What can hang from each mark
J: E
H: U Z
Y: Z
U: H
Z: C V Y
Q: C
C: B L P Z
E: V
V: E

Each row was made from one small tree. The marks that hang from a mark follow it in brackets, in alphabetical order. Every link used is in the known rows. Write each row's tree.
Known rows
Y{Z{C}}: [-20   6  -3  -3 -17 -13 -29 -22   4  -4  -3   8   4  -5  -2  16  11   1
  17  -8 -14   6   7  -3  11   9 -27  -3 -13   8   4 -46]
C{B P Z{Y}}: [ 21  23  19  -7  -6 -29  -8  -6 -54 -17   6  14  -5   6  29  27  -6   4
  -4 -27  10  -5  18  35  -5   9 -35   2 -12   7   1 -12]
H{U}: [  4   7   0  -1  -5  -2   0  -2  -1  -3  -5   1 -10   3 -12  13 -12  -1
   2  -8  -8  14  -6  -9   3  24  -2 -17  17   3   0 -10]
U{H{Z}}: [  7   4 -12  -8  -6  14  -7 -13 -10  20   0   5 -19   5  -9 -10  -4  -4
  -9   2   9  11  -8  17 -12  11 -13   9   6  -1  -3   7]
Q{C}: [  2 -14 -13  -4  -9 -15  -4  20  17   2  10   6 -10   5  -1  15   7 -13
 -16 -17  16   6  15  -2   6 -14  -9  -1  15  -7 -10  -2]
Y{Z{C V}}: [-34 -12   0  -6 -14 -15 -32 -22   8 -18 -13  14  -6 -15   2  31  -3  -4
  21 -15 -24  23   1 -16  15  18 -34  -4 -24   0  12 -52]
C{L P Z}: [ 36  32   3  11   6 -49   6 -13 -92 -23 -11   2  18  -7  27  19 -13   3
   0 -36   6   6  -2  34  -5   2 -19   6 -10  -2  -1   4]
C{B Z{V{E} Y}}: [-20  14  16  -2  -6 -36 -28 -13 -26 -18  -5  15 -35  -8  27  16  -5 -13
 -11  -8  -8  11  32  12  13  21 -34  14 -24   3  12 -18]
C{B Z{V}}: [ -8   2   2  -3 -18 -23  -7 -10 -29 -29   1   8 -19   0  17  23 -13  -5
  -1 -37  -1   8   8   1   9  26 -20  -2  -7  -1   7  -2]
Z{C V{E} Y}: [-36 -16  16 -11  -2 -25 -44  -9   6 -10 -25  20 -31 -17  11   8   4 -17
  -4  29 -31  22  26   3   3  13 -38  13 -29  -3  23 -39]
V{E}: [ -1  24   0  10   4 -24 -13  -5   8   4  -3  -5  -5  -8  12 -10   6  -5
  -1   8  -3   9  15   3   8  11   0  14  -1   2   3  -1]
Z{C V}: [-23 -28   2 -14 -15 -11 -23  -3   0 -19 -22  14 -16 -11   2  17  -6  -9
   6   1 -21  21   2  -9   0  16 -23  -3 -15  -7  20 -24]
Q{C{B}}: [-11  -2 -10  -4 -18 -22  -6  26  23   7  17   9 -17  15  11  28   7 -10
 -20 -41  21   9  27   0  11  -4 -20  -8  21 -12  -8   2]
H{U Z{C{L P}}}: [ 29  21 -10 -11 -10 -42 -24  -3 -64 -12 -36  15  -4 -10  11  22 -22 -12
  -2 -16  -1  22 -13  25 -12  26 -23 -14   8 -12  19  -8]
C{B L P Z{V}}: [ 12  27   7   6   1 -58  -1 -12 -80 -34 -14  11  -2  -8  44  45 -28   0
   0 -63   2  24   4  22   5  22 -36  -1 -16 -16  10   1]
C{B Z}: [  6  19  -1   2 -21 -21  -2  -7 -33 -14  11   1  -8  10  14   7   0  -3
  -4 -30  10  -7  14  13   5  17 -13  -2   1   7  -2   5]
H{U Z{Y}}: [  9  -3  -1 -21  -6  10 -21   1  -6   6 -10  13 -24  -2 -18   2 -10 -15
 -13  25   3  -5  -7   8  -6  13 -11 -12   5   3   7 -12]
H{Z{V}}: [  1 -14 -11 -13  -7  -1 -14   1  -1 -12 -13   9 -19 -19   1  -1 -17 -14
  -1   7   5   3 -11  -7  -3  10   1   5 -11 -11  13   3]
H{U Z{C V Y}}: [-16 -31   2 -34 -20   0 -44  -2  -5 -14 -32  29 -44 -14 -15  17 -17 -24
  -6  25 -20  16  -5  -1  -8  29 -32 -11 -12  -4  25 -35]
Y{Z{C{B P} V}}: [-23  15   9  -4 -17 -39 -31 -17  -8 -27  -8  17  -4 -11  32  60 -13   6
  27 -52 -12  32  12  -3  13  31 -46  -9 -21  -8  15 -53]
C{L Z}: [ 15  15  -5   9   2 -31   3 -14 -69 -12  -8   3   7  -3   8  -1  -4  -5
  -9 -22   1  -1  -1  22   1  -2 -15   6  -9   0  -1   9]
Z{C{B} V}: [-33 -19   2 -14 -22 -18 -26   2   8 -17 -15  18 -25   0  16  28  -9  -8
   2 -22 -18  23  14  -9   7  25 -30  -8 -10 -13  21 -19]
J{E{V}}: [-21   2 -14   9   7 -20  -7 -19  14 -36   4  13  19 -13   5  -3   2  -1
  -2  -9  20 -17   5 -20 -13 -12  -6  10 -17   7  10  -9]
J{E}: [-13   0  -9   5  -6  -9  -9 -12   4 -15  15   6  12  -8   4 -16   1  -1
 -10   8  13 -11   9  -8  -9 -11   4   8 -12  10   7  -1]
Y{Z{C{B}}}: [-31  15  -2  -3 -25 -17 -28 -14  10  -3   5  11  -3   6   9  27   7   1
  14 -33  -8   9  19  -4  16  19 -35 -11 -10   2   5 -43]
H{U Z{C Y}}: [  0 -13  -3 -31 -23   3 -39   2 -10   1 -21  22 -31  -2 -20   1  -5 -20
  -9  31  -7  -1  -1  11 -11  23 -26 -12   0   6  18 -27]
Z{C{B} V{E} Y}: [-46  -5  18 -12  -9 -32 -47  -4  12  -7 -20  23 -39  -8  23  21   2 -17
 -10   6 -22  23  37   4   9  23 -45   7 -25  -9  26 -36]

Which tree is each row?
[  3  15   6  -7 -18 -33 -15   2 -19 -12  -9  11  -2   5  30  31  -6   5
   6 -28   0  13  15  19  -4  24 -29  -6  -1  -8  13 -14] : Z{C{B P}}
[-33 -36  14 -22  -7   0 -34  -3   2 -14 -22  27 -26 -10   0  20  -3 -12
  -2  20 -29  14   9  -1  -3   2 -40  -1 -28  -4  20 -38] : Z{C V Y}
[-22   1  14  -6   3 -33 -11  -7 -60 -16 -12  21 -21  -2  21  32 -15 -11
 -17 -35 -10  12  13  19   6   3 -48  -2 -26 -11  12 -12] : C{B L Z{V Y}}
[ -4  -4   7  -4   6 -45 -18  -5 -51 -26 -36  17   2 -17  28  40 -20  -4
   7 -29 -20  36  -3  14  -3  10 -37  -2 -20 -23  22 -19] : Z{C{L P} V}
[  0   2  15  -9  10 -34 -23  -2 -56  -5 -27  22   4  -6  21  27  -4  -3
  -6  -4 -14  14   8  35 -13 -10 -49   1 -25 -12  15 -29] : Z{C{L P} Y}
[-11 -20  -1 -27 -17  16 -34 -13 -13  23 -14  24 -32   6 -16  -5   8 -13
 -15  26  -8   9   3  30 -20   8 -45  10 -11   2   8 -24] : U{H{Z{C Y}}}
[-36 -30  14 -16   7 -21 -30  -2 -30 -10 -34  29 -20 -11   6  27  -7 -15
 -12   3 -31  24   7  10  -3  -7 -47  -2 -32 -17  23 -33] : Z{C{L} V Y}
[ 18 -15  10 -13  -4 -40 -15   8 -41 -32  -1  22 -18 -10  19  46  -9 -13
 -11 -28  11  13  14  20  -2  -7 -41   8 -10  -1  -3 -25] : Q{C{P Z{V Y}}}
[ -2  -9 -13 -16 -24   7 -27 -13 -11  15 -12  13 -24   6 -12 -11   4 -12
  -6   8  -2  16  -2  22 -16  20 -29   9   1  -2   7  -8] : U{H{Z{C}}}
[ 15   6 -16   6  -7 -49  -2   7 -53  -9   2   8  -2   4   8  13   3 -18
 -26 -40  18   5  13  20   7 -15 -24   4   8  -6  -9   6] : Q{C{L Z}}
[  5  -6  -3  -4   2 -39  -9   9 -54  -1   1  19 -11   5   4  19   7 -20
 -35 -23  12  -2  20  30   3 -29 -40   6  -5  -3  -8  -8] : Q{C{L Z{Y}}}
[-49   7   2   1  -8 -40 -31 -17 -16 -10 -17  20  -7  -7  20  49  -9  -5
  11 -53 -22  35  13  -8  22  18 -50 -12 -25 -19  17 -44] : Y{Z{C{B L} V}}
[-15 -25 -10 -20 -21   5 -32 -16  -8   1 -22  19 -35  -4  -6   7  -8 -15
  -2   6 -13  33  -7   9 -12  26 -37   8  -8 -10  15 -17] : U{H{Z{C V}}}
[-27 -35   4 -30 -14  14 -41 -16  -7   6 -22  30 -44  -4 -12  10  -6 -18
 -10  20 -20  26  -1  16 -18  15 -51  11 -21  -5  16 -31] : U{H{Z{C V Y}}}
[-17   0 -10  -9 -18 -18 -43 -23  -4   3 -26  15 -43 -14   5  -5  -2 -20
  -5  14 -15  40   8  12  -6  37 -34  22 -10  -7  19 -16] : U{H{Z{C V{E}}}}
[ 31  14  18  -6   3 -23  -7 -13 -61 -19  -1  10   1  -2  16  16  -4   4
   0  -3   6 -11   4  36 -11   0 -27  10 -18  14  -1 -15] : C{P Z{Y}}
[-27  23   4  15   9 -28 -26 -27  16 -10  -5   2  -7 -24  14  20  -1  -3
  17 -10 -14  25  11 -17  28  20 -17  12 -22   1   5 -40] : Y{Z{V{E}}}
[ -9   4  14   0   3 -31 -25 -19 -30 -18 -12  11 -26 -17  15   2  -2 -15
  -6  13 -13   9  20  12   6  14 -27  22 -29  11   9 -20] : C{Z{V{E} Y}}
[ -9  31   6   0 -18 -36 -27 -15 -11 -11   2  11   8  -1  28  45  -2  10
  24 -48  -1  15  15  10  10  24 -40  -7 -10   0   7 -45] : Y{Z{C{B P}}}
[ -6 -18   4 -26  -3   9 -26   0  -5  -9 -19  19 -36 -15 -14  19 -23 -19
  -8  19  -9  12 -11  -4  -3  24 -18 -12  -8  -3  16 -22] : H{U Z{V Y}}
[ 11  -3   7 -25  -7  -2 -33 -14 -35  11 -18  25 -21   2   4  13  -2  -5
  -5  15  -2  15   2  43 -26  12 -50  12 -13   0   9 -26] : U{H{Z{C{P} Y}}}
[-17   1   6  -9   7   0 -35 -18  -2  17 -14  15 -43 -16   2   0  -5 -16
 -14  22  -9  28   9  17  -7  17 -36  24 -19  -4  10 -16] : U{H{Z{V{E} Y}}}
[  7  34  10   9  12 -43   3   2 -47  -6  -7   6  11   2  37  37 -17   7
  -3 -51   8  18   9  23   0   5 -23  -5  -2 -21   5   6] : C{B L P}
[ -8 -12 -13 -17 -16 -27 -32  -3 -35 -15 -40  19 -26 -16  -5  17 -26 -24
  -5  -7 -16  31 -13  -3  -2  32 -28 -15  -2 -18  27 -14] : H{U Z{C{L} V}}
[ 17  -3  -4 -23 -24 -26 -30  -3 -26 -31 -31  17 -23 -18   6  30 -31 -12
  12  -5  -8  26 -16   4  -9  46 -22 -13   0  -8  25 -23] : H{U Z{C{P} V}}
[ -7 -12  -7 -12  -5  13 -12 -15  -4   7 -11  10 -28  -6  -6   7 -15 -10
  -4  -2  -2  28 -14   6  -8  21 -19  10  -4  -8   5  -1] : U{H{Z{V}}}
[-10   1  23  -9   4 -42 -42  -9 -16 -20 -30  21 -21 -22  30  26  -5  -8
   5  16 -24  28  21  18  -4  16 -44  14 -31  -5  23 -40] : Z{C{P} V{E} Y}
[-27 -14  -8 -20 -31  -2 -34 -11  -3   4 -14  23 -43   4   5  19 -10 -14
  -6 -18  -7  33   4   9  -6  37 -42   2  -3 -15  17 -12] : U{H{Z{C{B} V}}}
[-47  -1   1  -8 -22 -21 -33 -16  15 -16  -4  17 -12  -7  14  42  -6  -2
  19 -38 -18  24  15 -14  20  26 -41 -10 -19  -6  15 -49] : Y{Z{C{B} V}}
[ -5 -19 -12 -24 -29  -8 -36  -4  -4 -20 -29  16 -35 -12 -12  11 -21 -21
   2   7 -12  22 -12 -11  -4  43 -16 -15   1  -7  25 -19] : H{U Z{C V}}
[ -3  -7   2 -17   1  24 -19 -12 -10  27  -1  15 -27   5 -13  -8   2  -8
 -17  20   2   6  -2  27 -17  -1 -29  10  -8   1  -4  -8] : U{H{Z{Y}}}
[  5   6 -18 -14 -19 -25 -29  -3 -40  -1 -31  15 -16  -5  -8   1 -14 -20
 -10  -1  -6  14  -8  11  -6  25 -17 -16   8 -11  20  -4] : H{U Z{C{L}}}
[-47  22   3   5 -18 -43 -46 -24  18 -11  -9  14 -19 -14  25  33   2  -7
  16 -27 -20  34  32 -13  28  36 -40   4 -22  -6  17 -50] : Y{Z{C{B} V{E}}}
[-15   7  10  -5  -2 -52 -19   0 -43 -24 -30  21  -6  -9  39  50 -23  -2
   3 -51 -13  38  11  14   1  20 -45  -8 -16 -28  23 -16] : Z{C{B L P} V}
[  5   7  22 -11  -4 -32 -12  -8 -51 -32  -4  20 -16  -5  31  44 -18   0
   2 -32   0   9  12  23  -1  17 -41   2 -23   0  10 -19] : C{B P Z{V Y}}
[-34  -5  11 -13  -4 -25 -26   3 -29   7 -20  25 -15   9  14  23   2 -10
 -20 -12 -15  10  23  25   0  -5 -48  -7 -20 -15  17 -22] : Z{C{B L} Y}
